Each row was made from one walk, in order. Every step used is in the known rows, and no mark comes twice. Write each row's walk.
Known rows
E -> H -> S -> U: [  9.3 -10.1 -18.6  -7.3  -7.6  24.5  -9.8   3.2   4.6   3.7  -6.9 -38.8
 -46.0 -14.6 -19.9 -12.5  16.1  -3.6  28.3 -24.7 -27.0   7.4  24.2]
S -> U: [-24.9 -12.0 -22.5 -22.9   2.9  19.6 -19.9 -15.0  -6.4 -11.7 -11.2 -14.8
 -56.6 -13.3 -21.6 -53.8  21.5   0.2   9.4  -3.5 -30.3   9.4  25.1]
S -> U -> G -> H -> C: [ -8.4 -18.5 -27.7 -35.6 -24.6   7.0  -5.8 -19.4   8.7 -27.7  -5.4  23.7
  -6.2   3.4 -10.4 -40.1  35.9  -0.5  -8.6   7.4 -59.7  -4.0 -19.8]
W -> X: [-32.8  -9.6 -17.5  -3.3   3.9  13.0   0.3 -12.2  11.4  -3.0 -10.4   5.0
 -19.3   1.4 -14.0   0.7   8.4   3.5   6.4  -1.7  20.0   5.1  19.8]
E -> U -> S: [  6.9   4.5 -27.1  -2.2  -4.1   6.6  -3.9   6.6  -1.9  31.0  -2.3  -8.8
 -44.2  31.6 -23.0 -48.2  14.2  -3.0   7.1 -31.2 -29.6 -16.3  25.7]
W -> X -> U -> S: [  3.4   1.0 -18.7   3.2  -2.6   6.5   5.1   9.5   0.3  15.3 -22.8   4.8
 -15.2  34.3 -28.7   8.4   8.0   3.1  28.1 -25.1 -63.1   1.9  15.6]
C -> W -> X -> U -> G: [-12.1   8.6 -13.9  -4.7  18.9   3.1   6.3 -26.7 -34.3   0.6 -30.1   6.5
   2.6  10.5   1.3   1.6  -8.2  -8.0  13.7 -33.6 -34.5 -17.0  -0.1]
S -> U -> G -> H -> C -> W -> X: [  8.5   3.1 -26.4 -23.7  -6.5  13.6  -5.8   0.3 -15.6 -18.3  -0.6  27.1
  44.5   0.5   0.3  -0.3  32.7  -5.1   3.8   3.0 -47.5 -15.3 -18.2]
G -> H -> C: [-28.7 -28.3 -43.9 -16.2 -14.0   2.8  -5.3   3.1  11.9 -19.0  -8.4  29.5
 -33.6  17.1 -10.8 -41.3  29.6   1.7 -17.2  22.7  12.4  -9.6  -0.6]
W -> X -> U -> G -> H -> C: [-12.6 -23.0 -21.8 -10.5 -17.5 -14.7  14.9 -12.5  23.7 -20.0 -20.8  40.0
   9.7  34.9 -12.5  22.9   7.6   0.0   2.8   2.2 -45.6  -4.0 -21.4]
S -> U -> G: [-19.4  -2.0 -10.7 -31.3  -4.8  15.9  -6.2 -43.2  -8.5 -14.1 -14.3  -7.7
 -26.9 -15.4 -11.1 -54.1  18.5  -1.4   0.0 -21.0 -56.3   3.6  -0.6]
J -> U -> E -> H -> C: [-35.3 -37.0 -67.7   6.7 -30.1  12.3 -10.8  -1.9  12.9 -17.5 -24.8  34.8
 -15.3  10.2   8.6  34.9 -29.8   6.8  -2.8 -16.8  21.0  20.8  13.7]
S -> U -> E -> H -> C: [ 18.4 -23.2 -43.8 -35.0 -25.2  20.5  -7.3  -2.3  -0.1 -26.5  -9.8  18.4
 -26.7 -10.8  -1.1  12.9 -17.3   6.6  11.7  -1.1 -24.4  19.0  11.0]
G -> U -> E -> H -> C -> W: [ -6.8 -20.7 -54.7  -7.8   2.1  21.3 -14.4  23.2 -55.7   8.9  -3.6  27.2
  -3.1 -21.9  18.8  -2.1 -22.2  -6.0   6.5   1.2  29.9  13.8   3.3]
J -> U -> S: [-45.8  -6.7 -47.6  21.2 -11.1  19.1 -18.5   1.7  -2.1  18.7 -24.5   1.6
 -19.6  23.1 -16.0 -35.3  22.7   1.9   1.1 -36.6 -30.2   2.6  23.5]
W -> X -> U -> E -> H -> C: [ 13.2 -27.3 -37.7  -9.7 -21.6  -0.9  12.2   4.1  13.8 -20.0 -25.0  38.1
  -9.4  21.7  -6.4  80.0 -45.7   4.4  24.3  -6.3 -10.3  19.0   8.1]
H -> S -> U: [-10.6 -15.1 -26.6  -7.5  -6.2  17.7 -15.2 -12.5  -7.1  10.2 -11.9 -36.1
 -60.9 -32.8 -41.9 -34.5  48.9   9.2  20.3 -41.2 -29.0   6.6  25.0]
H -> C -> W: [-26.9 -14.8 -59.7  -9.5  -1.7   6.7  -6.2   1.6 -50.1  -8.0 -19.8  17.1
 -38.7 -14.9   7.8 -43.5  20.9   6.9 -22.8 -22.2  24.6 -21.2  14.7]
X -> W: [-25.0   2.6 -38.7 -15.9  30.8  15.2  -4.8 -29.6  26.1   6.7 -20.1  -0.5
 -82.0 -17.6  -0.8 -44.1   7.8  -4.1  -1.1 -16.6  26.3   7.7   9.0]
H -> C -> W -> X -> U: [-14.5 -16.0 -48.3   4.6  -1.4 -10.6  -1.3  13.6 -35.0  -6.3 -30.2  25.1
 -22.1   5.8  -7.0  20.1   2.7   4.7   5.5 -27.4  -8.3  -7.1  15.1]
C -> W: [-31.8   2.1 -39.9  -8.2  27.8  21.7 -13.2 -13.0 -46.4  -0.9 -16.3  -5.6
 -43.7  -7.4   2.5 -62.4  13.9  -5.1  -6.6 -11.9  28.6 -22.5  19.6]

Write each row's walk
[-13.0  -2.6 -10.0 -16.2   4.7   0.0  -1.8 -26.5  24.6   4.9   2.6   2.4
 -23.9  42.6 -11.6 -52.2   3.8 -20.3  -2.2   4.5 -10.8 -27.6  -6.6] | E -> U -> G -> H
[ -4.2 -13.1 -21.3  -9.8   3.4  23.2 -21.0  -3.5  11.1   8.1   1.6 -29.1
 -46.7  -1.4 -43.2 -39.7  61.2  -4.1  25.4  -3.2 -33.9  -2.8   9.0] | G -> H -> S -> U
[ 10.1  -8.0 -58.0 -22.5  -0.2  23.2  -1.1   2.6 -37.3 -13.5 -14.3  25.3
 -11.3  -5.3  21.9   6.3 -25.5   3.1  -4.7  -4.3  33.2 -12.9   8.3] | U -> E -> H -> C -> W
[  1.5 -14.5 -50.8  -9.0   0.9   2.4  -0.4  -2.8 -37.8  -4.4 -26.2  36.9
 -11.5  -0.8 -12.6  48.2 -11.5  11.9  14.5 -31.2  -3.6   0.2   9.4] | H -> C -> W -> X -> U -> E
[  5.3  10.1 -11.3   6.6  21.6   8.6   4.9 -13.1 -15.2  19.6 -16.1  -7.4
  14.0  18.6 -21.7  10.5  30.0 -12.7  28.8 -31.7 -36.2 -31.1 -13.2] | C -> W -> X -> U -> G -> H -> S
[ -9.5  -8.6 -35.8  -6.7  -9.9 -13.0  12.1 -14.1 -37.8  -7.8 -33.9  29.4
   7.8   1.3   4.5  18.3  -2.0   4.3  -1.5 -44.4 -36.3 -15.6  -7.5] | H -> C -> W -> X -> U -> G
[-18.7   1.3 -27.3   2.5  26.7   6.9  -7.6  -0.9 -32.4   1.5 -26.5   1.9
 -27.7  12.7 -10.5   3.9  -4.0 -10.2  20.4 -18.6  -7.6 -11.0  23.7] | C -> W -> X -> U
[ -7.8  13.6  -7.8  -8.7  27.1   8.8  -2.3 -16.7 -12.7  -5.1 -17.7  14.7
  19.5  38.6  -2.2  -6.8   2.3 -23.3  18.3   5.9 -36.1 -27.1 -14.9] | C -> W -> X -> U -> G -> H
[-42.4 -27.6 -29.0  -8.7  11.7  25.8 -20.0 -15.0 -22.7  16.3  -3.3  14.1
 -36.3 -24.1 -18.3 -31.9   5.4   3.8  14.3  -0.7  19.5  28.8  10.2] | G -> U -> E
[-21.1 -10.3 -55.2 -14.3   8.1  10.9 -12.7  11.0 -29.1 -13.8  -6.4  24.2
 -21.6  11.8   2.5 -50.3  33.0  -5.0 -17.6  17.3  21.6 -31.3  -2.1] | G -> H -> C -> W
[  7.7 -12.8 -27.6  -9.5   0.5  29.7   2.5 -19.1   4.2  12.5 -10.8 -17.2
 -31.6 -10.3 -14.1  13.2  -5.8   5.1  21.2 -25.7  28.0   0.3  12.4] | U -> E -> H -> S
[-17.8  -6.2 -13.3  -9.4  -0.6  14.7   5.3 -34.4  11.5   9.8  -7.5 -10.7
 -14.3   5.0 -21.0 -45.8  44.6  -2.9   2.3 -17.1 -10.8 -22.3 -17.9] | U -> G -> H -> S
[  3.2 -14.8 -27.8 -19.7  -1.7  31.4 -14.8 -29.6 -11.1  14.6  -4.7 -23.3
 -50.0 -36.1 -47.4  -7.5  36.6  17.0  27.6 -42.3 -26.4  13.9  18.8] | H -> S -> U -> E
[ 18.6  -3.9 -48.2 -11.2  -2.3  24.0   3.9   9.8 -22.4  -9.7  -6.0  35.6
  28.4  -0.7  20.1  56.4 -30.3   4.0   8.1  -2.4  37.5  -4.9   8.7] | U -> E -> H -> C -> W -> X
[-43.2  -7.7 -49.2  19.3 -11.9   6.9  -9.0   2.1  -1.5  -9.3 -14.8  43.1
  57.5  20.9  12.6  19.6  19.6  -7.8 -11.8 -10.7  -2.2 -14.4 -15.7] | J -> U -> G -> H -> C -> W -> X
[ -8.5   1.5 -33.5 -11.4  -0.9   9.3   7.6  -4.5 -14.2 -13.6  -5.1  38.5
  46.5  11.1  10.8  -2.6  22.5  -3.5 -10.8   5.9  -0.7 -29.6 -23.1] | U -> G -> H -> C -> W -> X
[ -5.7 -22.9 -24.9   6.5   1.9  30.2 -10.9   2.6 -11.3  33.0   1.2 -13.0
 -24.6 -25.5 -17.4   7.3  -3.1  -1.7  33.2 -18.8  23.2  26.9  10.2] | G -> U -> E -> H -> S
[-26.0 -21.3 -33.6 -23.5 -20.5   1.1   6.2 -24.1   9.7 -21.3  -9.6  36.0
  -4.6  14.1   0.4 -41.4  24.3   3.2 -24.8   9.3 -12.6 -18.4 -23.4] | U -> G -> H -> C
[ 30.2   6.0 -26.2   8.6  20.5  22.0   2.5   4.4 -21.3  21.0 -21.2 -11.2
  -4.0   2.9 -15.6  69.7 -23.9  -7.6  49.8 -38.3   1.2  -7.4  17.2] | C -> W -> X -> U -> E -> H -> S
[-13.7   0.8  -8.6 -32.4   5.1  21.1 -11.4 -32.5  11.7 -19.6  -1.2   0.6
 -12.4  13.0 -16.4 -60.6  29.7 -13.8   6.7  14.3 -58.7  -7.8 -12.8] | S -> U -> G -> H
[ -6.6  -7.6 -53.1 -11.5  -3.5  10.9  -0.9  18.1 -36.3 -15.6 -17.7  10.4
 -21.9  -0.1  28.7 -23.4 -12.5  -6.2 -14.9  -3.8  27.4 -22.3  13.6] | E -> H -> C -> W
[-15.6 -40.1 -44.8 -10.1 -19.1  14.4  -9.6  14.3 -15.9   1.1  -3.8  32.7
 -15.9 -15.3   5.2   9.5 -23.3   1.5   8.9   7.6  19.9  33.2   4.6] | G -> U -> E -> H -> C
[ 38.3   4.6 -47.0   4.1 -12.3   2.9   9.1  48.2 -30.2   6.3 -24.1  19.5
  21.0  35.2   9.3  39.3 -16.3  -4.7  19.2 -24.7 -52.8 -14.9  10.6] | E -> H -> C -> W -> X -> U -> S
[ -0.6  -4.0  -9.6  -1.5  -2.5   1.0   3.7 -25.7  26.1  29.8   4.0 -19.9
 -29.2  24.4 -31.4 -35.9  33.3 -11.5   9.5 -31.2 -10.7 -31.8  -7.3] | E -> U -> G -> H -> S
[ 12.5  -5.9 -22.6 -34.0   3.6  35.3 -17.1 -15.0   3.2 -19.2  -4.0  -3.7
 -30.8  -1.9  -4.5  -1.9 -24.4  -7.1  26.2   8.6 -24.7  17.8  17.9] | S -> U -> E -> H
[ 12.7  -1.0  -7.6 -16.8 -16.2  20.9   2.6 -24.1   5.2   2.4 -10.1 -34.4
 -12.6 -16.8 -10.4 -16.1  10.5  -3.5  21.5 -39.9 -53.1   0.6   2.7] | E -> H -> S -> U -> G
[ 11.3 -10.2 -45.9 -10.1  10.2   6.8  -5.8   8.0 -19.7 -10.1 -15.9  45.6
   3.4  25.8 -18.3  42.9   1.7  -4.3  17.1   9.0  -7.6 -10.8  -3.7] | G -> H -> C -> W -> X -> U -> E
[-51.9 -15.2 -28.9  21.0  -8.1  13.5 -10.2 -30.9  23.7  15.4 -18.1  -8.0
  -1.4  13.9 -21.2 -21.1  42.1  -5.7   3.1 -34.9 -12.2 -10.5  -7.5] | J -> U -> G -> H -> S
[ 10.1   3.5 -28.7  -6.9  -3.7  -5.7   4.9   4.9  -2.7   7.4   6.0  32.6
  32.2  30.2   5.2   7.0   9.2 -13.6  -2.9  -5.4   1.5 -35.6 -12.3] | E -> U -> G -> H -> C -> W -> X
